Each row was made from one walk, in order. Every step used is in the known rows, and no mark comes twice. Write each row's walk.
Known rows:
sotazud-fopuv: 7,-7,0,-1,0,-1,-12,0,1,3,6,1,6,0,0,2,2,-2,1,0,4,1,-1,-1,-2,-3,2,-4,-3,-1,0,-2,3,0,1,-1,-2,2,2,7,-3,3,2,0,-4,-1,-3,0,1,-8,-13
sotazud-fopuv-pokivu-veso: 7,-10,-3,0,-2,2,1,5,-2,0,-3,1,4,3,4,8,5,2,0,17,8,-7,-2,32,-7,-3,-2,-6,5,-4,2,0,2,0,1,3,-6,0,-3,5,-13,2,-6,-4,-5,-2,-6,-1,3,-3,-13
vuni-domup-bilu: -4,4,0,-1,-4,-7,-4,-2,-5,-3,2,-1,-1,-2,1,-1,-5,9,1,0,-1,1,-6,-20,4,3,-2,-5,-3,-3,-2,-2,-5,-3,-2,12,-6,3,8,-8,-1,-2,8,0,6,4,0,-7,-2,-1,-5
fopuv-pokivu-veso: -1,-3,-2,0,-2,2,12,3,-2,-4,-8,0,-2,4,3,6,3,4,-2,15,5,-7,0,34,-6,-1,-4,-1,8,-3,1,2,-1,0,0,2,-3,-2,-5,-4,-8,-1,-8,-4,-4,-2,-3,-2,2,4,0
pokivu-fopuv-damel: 0,-1,2,-4,7,-2,16,-6,3,4,1,2,2,-3,8,0,0,4,8,3,5,-6,2,5,10,-3,5,-3,1,0,4,1,2,1,-2,3,3,-3,3,-2,9,4,1,2,1,-6,3,5,0,2,-5
sotazud-veso: 0,1,-3,0,-4,-5,-9,-3,-2,13,-2,-3,-1,-5,-2,4,4,2,2,8,1,0,0,6,0,1,-4,0,-3,-2,-1,0,5,0,-2,1,-4,0,0,4,0,-5,-2,2,6,-2,2,-2,-1,3,-4
domup-vuni: 0,-2,2,-1,-1,-4,6,-5,-1,2,4,3,1,1,3,0,-3,6,-3,-2,0,-4,-2,-2,-2,0,4,-4,2,1,1,0,-2,2,-2,3,-2,-3,-11,7,-1,-8,2,3,-6,7,5,-1,2,-5,1
sotazud-ledet: 5,-5,0,1,-5,4,-23,8,1,-3,-4,-1,2,-1,-3,5,2,5,4,0,-1,3,-4,5,0,-1,-3,-3,2,0,-2,-1,1,-1,-3,0,-3,0,-4,6,-3,-2,6,0,-3,-1,7,-1,1,-2,0
rivada-damel: -1,1,1,-1,2,-2,-5,3,2,2,-4,2,-2,0,3,1,-2,-3,7,5,0,1,0,-4,6,2,5,-1,7,-2,-2,-3,1,0,2,-1,5,2,-1,6,6,0,-3,-2,10,-2,10,-2,-1,-5,3
lomi-vuni-domup-bilu-fopuv: 2,3,-1,4,1,-1,10,-15,-4,-2,15,1,-3,-2,1,2,-5,6,7,4,2,3,-1,-16,-1,4,6,-6,-2,-7,1,0,-12,-1,-5,14,-9,-3,2,-13,-10,11,5,4,9,9,8,1,-1,-8,-7
fopuv-bilu-domup: 4,0,-4,0,-2,13,14,-5,0,-3,0,0,-3,0,8,0,0,3,4,0,-4,8,-6,-4,0,-3,-5,-3,-3,2,1,3,-2,1,-1,-6,-11,0,17,1,3,1,1,0,3,0,-4,2,0,9,-5
domup-bilu-fopuv-damel-rivada: -3,4,-3,9,8,-11,0,-11,1,-2,13,-3,3,-13,-3,1,-2,17,17,5,6,-7,4,-4,3,-3,-2,-2,11,0,2,1,0,-1,-3,6,2,1,-1,-12,7,-5,5,8,2,6,9,2,-1,4,-5
rivada-damel-vuron: 3,0,-2,1,0,-23,9,5,4,2,-8,-6,-1,0,4,1,-3,1,4,4,1,-1,1,-8,6,3,10,-1,5,0,-3,-2,1,1,1,-2,5,1,2,5,4,-4,-7,-5,2,-3,8,2,-1,-4,6
vuni-domup: -1,1,0,-1,-4,-2,-2,0,-5,-5,1,0,-5,0,2,0,-3,0,-4,0,-1,2,-3,-6,6,2,1,-4,-9,-2,-1,-1,-1,-1,-1,6,-6,3,3,-12,-4,7,3,0,-1,1,2,-5,1,2,0
damel-fopuv-pokivu-veso-sotazud: 2,1,-6,5,0,1,10,2,0,9,4,1,-6,8,3,4,4,5,-6,15,9,-8,-2,39,-3,-3,-4,-2,6,-2,-2,1,9,0,1,2,2,2,0,-12,-20,0,-12,-4,-7,-8,3,2,0,-5,-3
domup-bilu: -3,3,-1,1,1,-4,0,-2,-1,1,1,0,5,-3,-1,-1,-2,10,3,0,-1,0,-3,-14,-2,0,-2,-1,6,-1,-1,-1,-3,-2,-1,6,1,0,4,2,4,-9,4,1,5,2,-2,-1,-4,-3,-4
bilu-fopuv: 1,0,-1,4,5,0,13,-4,0,-6,7,3,1,0,2,1,2,0,4,2,4,0,6,1,-4,-2,0,2,0,-3,1,0,0,1,-4,2,1,-1,-3,-4,-1,8,-4,0,4,4,2,2,3,0,-1
lomi-vuni: 4,-1,0,0,-1,4,2,-8,1,5,5,-1,-4,0,-1,2,-1,-3,4,2,0,1,-2,-1,-3,3,8,-3,1,-2,2,2,-7,1,0,0,-3,-5,-2,1,-8,3,-1,3,1,1,6,5,-2,-9,-3
bilu-fopuv-damel: -1,2,0,1,6,-2,14,-6,0,-5,7,3,3,-2,2,0,0,4,10,5,3,-3,6,7,5,-3,0,0,3,0,3,2,2,1,-4,2,3,0,-6,-7,5,8,1,3,1,2,13,1,3,4,0
domup-bilu-fopuv-pokivu-veso-sotazud: 0,9,-9,10,4,0,19,-3,-3,-1,5,4,0,3,1,5,6,15,0,19,7,-7,3,25,-6,-3,-6,-3,14,-8,-2,0,0,0,-4,8,0,0,-10,-15,-11,-9,-7,0,7,0,0,3,1,-1,-5
bilu-domup: 1,2,-1,-2,-4,7,4,-6,1,-2,5,1,-2,1,2,-2,3,-2,7,1,-3,6,-6,-4,-2,0,-3,-4,-5,4,-1,2,-3,-1,0,-3,-10,-1,5,-6,2,6,0,0,-3,-2,-1,-1,1,2,-2
damel-fopuv: 0,-5,1,0,1,-2,1,-4,2,5,8,1,0,3,2,-1,-2,0,0,-1,6,-1,-3,1,-4,-2,0,1,-2,1,-1,-1,8,0,1,1,4,2,10,-1,-6,8,-3,-1,-5,-2,3,1,-2,-7,-4
ledet-sotazud-veso-pokivu-fopuv-bilu: 14,0,-10,4,0,-7,36,-3,5,13,-1,-1,0,0,8,4,3,2,6,16,4,-4,13,15,5,-3,-6,-11,3,-7,4,-2,5,2,-1,-4,-2,-5,15,-8,-6,-7,0,0,6,-4,-8,12,2,2,-13
vuni-domup-bilu-fopuv-damel: -5,5,0,1,2,-10,11,-9,-5,-8,8,2,2,-4,3,0,-5,13,10,4,2,-1,0,-14,12,-1,-1,-5,1,-2,1,0,-4,-2,-5,14,-4,3,1,-13,7,6,8,3,7,6,13,-5,0,4,-4
sotazud-veso-pokivu: 2,-2,-5,4,-3,-12,0,-2,0,12,4,-4,2,0,-3,3,5,0,7,14,-1,-2,7,8,4,1,-6,0,0,-6,0,-2,5,0,-2,-2,-2,-1,1,4,-7,-7,1,-1,1,-3,-1,2,5,-2,-3
pokivu-veso-sotazud-ledet: 6,3,-6,4,-6,5,-30,7,0,3,-5,-1,-3,-4,-6,10,5,9,-5,10,-1,1,-6,27,1,-2,-5,-5,3,-2,-4,-2,2,1,-4,0,-3,0,-14,-3,-9,-8,1,-3,-1,-7,3,4,3,-3,-1
vuni-domup-bilu-fopuv-pokivu-veso-sotazud-rulon: 5,8,-3,5,-3,1,13,-3,-6,-5,1,2,-3,2,-2,7,3,14,-18,19,8,-5,-2,25,-7,1,-4,-6,5,-5,-3,-1,-3,-2,-4,8,-11,1,-13,-13,-15,-5,-4,-3,7,2,4,-3,7,5,-8
vuni-domup-bilu-fopuv-damel-rivada: -4,6,-2,7,4,-14,-3,-12,-4,-6,13,-3,-1,-11,-1,1,-5,16,15,6,6,-6,2,-8,10,-1,-1,-6,1,-1,1,0,-2,-2,-4,11,-4,3,3,-22,4,1,8,7,3,7,11,-3,1,9,-5

Which walk is each row?
4,-6,-1,1,6,2,7,0,3,7,1,1,-2,0,10,2,-6,2,5,2,6,1,-2,-1,3,-3,2,0,7,-4,-1,-2,8,2,2,-1,7,4,22,13,2,4,-3,-3,11,0,10,1,-5,-4,-4 => rivada-damel-fopuv-bilu
-2,4,-1,4,1,-6,8,-7,-5,-10,10,3,1,-2,2,0,-3,9,4,1,4,1,0,-19,1,1,-1,-3,-2,-5,-2,-3,-6,-2,-5,13,-6,2,4,-12,-2,6,5,2,8,8,3,-5,1,1,-6 => vuni-domup-bilu-fopuv
2,-3,-2,6,5,3,23,1,-1,-8,4,5,1,8,5,1,3,1,7,8,8,-5,9,17,-3,-2,-1,0,5,-4,2,2,0,0,-3,1,-1,0,-3,-7,-11,6,-7,1,0,3,6,-1,3,7,0 => bilu-fopuv-pokivu
-1,1,-2,7,5,-1,26,-1,-2,-7,6,5,6,5,6,0,2,11,12,8,7,-6,5,2,-6,-1,-4,-2,12,-6,1,1,-3,-1,-4,8,-1,0,3,-4,-7,-2,-2,2,7,7,3,-1,-1,2,-5 => domup-bilu-fopuv-pokivu
1,-3,-4,5,3,3,23,-1,-3,-9,-1,3,-1,5,2,6,4,4,2,18,9,-7,6,36,-9,-3,-4,0,8,-6,2,2,-1,1,-3,3,-3,-3,-7,-8,-12,7,-11,-3,1,3,-1,0,5,6,-2 => bilu-fopuv-pokivu-veso
8,-7,-7,1,0,-5,32,-13,3,14,11,3,0,-1,14,4,4,8,12,13,1,0,3,4,2,-3,-2,-9,-3,-6,3,0,1,3,-6,-3,-14,-7,14,12,-8,-11,3,3,-1,-1,-7,7,9,-1,-14 => sotazud-veso-pokivu-fopuv-bilu-domup-vuni
9,1,-6,2,1,2,-12,-2,-1,8,5,-1,1,-2,-3,7,6,3,-8,12,4,-2,-5,21,-1,-4,0,-5,-1,-2,-3,-3,5,1,0,-1,-2,1,-11,-1,-9,-3,-3,-2,-2,-7,-7,5,3,-9,-12 => pokivu-veso-sotazud-fopuv
6,2,-5,-1,1,-1,-13,-3,0,9,4,-1,1,-5,-2,7,4,7,-2,15,2,-6,-5,24,9,-5,1,-7,2,1,0,-1,6,1,-1,1,0,2,-13,-2,-1,-5,0,1,-4,-8,3,5,3,-6,-11 => pokivu-veso-sotazud-fopuv-damel
5,3,-8,10,-1,2,-5,7,-2,-5,0,2,2,1,-1,11,6,20,5,19,6,-5,-1,31,-6,-3,-9,-6,16,-7,-3,-1,0,-1,-8,8,-4,0,-12,-11,-13,-11,-1,0,5,-1,5,3,2,-2,-6 => domup-bilu-fopuv-pokivu-veso-sotazud-ledet
5,-6,0,-2,1,3,16,-9,4,8,11,5,-3,2,16,0,-5,5,10,2,3,3,-10,-8,0,-2,5,-6,4,2,-2,0,2,3,-1,-2,-5,1,17,15,2,1,0,1,3,5,15,0,0,-9,-5 => rivada-damel-fopuv-bilu-domup-vuni
7,0,-6,5,-7,8,-15,12,-1,0,-8,-1,-4,4,-1,10,7,10,-3,17,2,-4,-4,44,0,-2,-6,-6,9,-3,-3,1,3,-1,-3,1,-5,1,-13,-7,-15,-10,-3,-3,-3,-7,6,2,3,-1,0 => fopuv-pokivu-veso-sotazud-ledet
2,-4,-4,5,6,-13,11,-7,5,3,12,-4,1,-7,2,0,1,7,19,9,7,-11,12,15,13,-2,2,-5,5,-2,6,0,5,1,0,-2,4,-3,5,-9,0,-3,4,4,-9,-6,-3,9,8,0,-4 => veso-pokivu-fopuv-damel-rivada
2,5,-6,5,-1,4,9,4,-2,3,-3,1,-6,6,2,5,5,6,-6,17,3,-7,-1,40,0,-2,-4,-3,7,-4,-1,1,2,0,-1,1,-2,0,-10,-12,-12,-10,-9,-3,-1,-6,-1,2,2,2,0 => fopuv-pokivu-veso-sotazud
13,-4,-5,0,-4,2,11,6,2,0,-4,0,2,6,3,7,5,-2,-3,19,7,-7,1,37,-6,-4,-3,-15,7,1,3,0,1,-1,4,-1,-5,0,-8,-16,-13,1,-7,-2,-7,1,-3,1,1,-7,-12 => ledet-sotazud-fopuv-pokivu-veso
2,1,-1,5,0,-1,21,-11,-5,-7,11,2,-3,5,7,3,-2,7,11,10,6,-2,1,-1,-2,4,4,-8,3,-9,2,2,-11,-2,-5,13,-11,-2,3,-15,-16,8,-1,4,7,8,11,-2,-2,-3,-6 => lomi-vuni-domup-bilu-fopuv-pokivu
4,-4,-6,3,1,-12,14,-4,2,15,6,0,2,-2,3,4,6,0,11,14,6,-4,9,8,5,0,-2,-2,-1,-9,1,-3,7,1,-3,0,-1,-5,7,4,-9,-3,-1,0,1,-6,-8,7,5,-3,-10 => sotazud-veso-pokivu-fopuv
-3,1,-4,5,-1,-5,21,-3,-8,-12,1,2,-1,2,5,6,-1,12,4,17,8,-6,1,17,-3,0,-6,-5,6,-8,0,0,-5,-2,-5,15,-9,0,-1,-16,-12,5,-3,-3,4,6,0,-7,3,4,-6 => vuni-domup-bilu-fopuv-pokivu-veso
8,-6,-7,4,4,-7,24,-4,1,14,0,-1,1,-3,9,5,2,6,8,13,5,-3,10,9,5,-3,-4,-3,0,-11,3,-1,8,3,-5,-1,-3,-5,20,11,-6,-7,2,0,8,-4,-12,10,4,4,-14 => sotazud-veso-pokivu-fopuv-bilu
7,4,-3,5,-3,5,-26,9,1,3,0,-1,-2,1,-5,4,4,7,-1,2,-3,3,-4,11,5,-1,-3,-5,0,0,-3,-2,3,0,-4,-1,-1,2,-9,-3,-7,-8,5,3,-1,-6,7,3,1,-5,0 => veso-sotazud-ledet
-4,5,0,2,8,-6,10,-8,0,-4,8,2,7,-4,3,0,-1,14,13,4,2,-3,3,-11,5,-4,-2,-1,10,-1,2,1,-3,-1,-5,8,3,0,-2,-3,10,-2,6,4,7,4,10,1,-1,0,-4 => domup-bilu-fopuv-damel
14,-1,-8,1,-3,-5,44,-12,6,15,9,2,-1,3,12,2,4,4,11,16,0,-2,6,9,2,-4,-4,-17,0,-2,4,0,0,3,-3,-4,-15,-7,9,-6,-7,-10,2,6,-1,1,-4,9,7,-4,-13 => ledet-sotazud-veso-pokivu-fopuv-bilu-domup-vuni
-1,-8,-2,0,-2,-1,12,1,-1,3,-2,1,-2,7,5,4,0,4,0,14,11,-8,-2,33,-9,-3,-4,0,7,-2,0,2,7,0,2,4,0,0,6,-6,-15,7,-11,-5,-8,-2,0,-2,-1,-4,-3 => damel-fopuv-pokivu-veso
11,-1,-4,5,2,3,3,7,1,6,8,2,3,8,4,2,8,2,0,8,5,-5,0,19,2,-3,1,-8,0,-3,-1,-1,6,0,2,-3,-3,5,-3,-3,-16,-5,-4,3,-4,-6,2,1,2,-6,-11 => veso-sotazud-fopuv-pokivu
7,-5,-1,-2,3,8,35,-12,3,2,6,6,-1,-1,17,0,0,9,4,-2,2,1,-5,-4,-3,-4,3,-8,-3,-1,3,2,-4,3,-3,-2,-12,-6,13,10,0,-2,3,4,-1,2,-7,5,3,2,-11 => pokivu-fopuv-bilu-domup-vuni
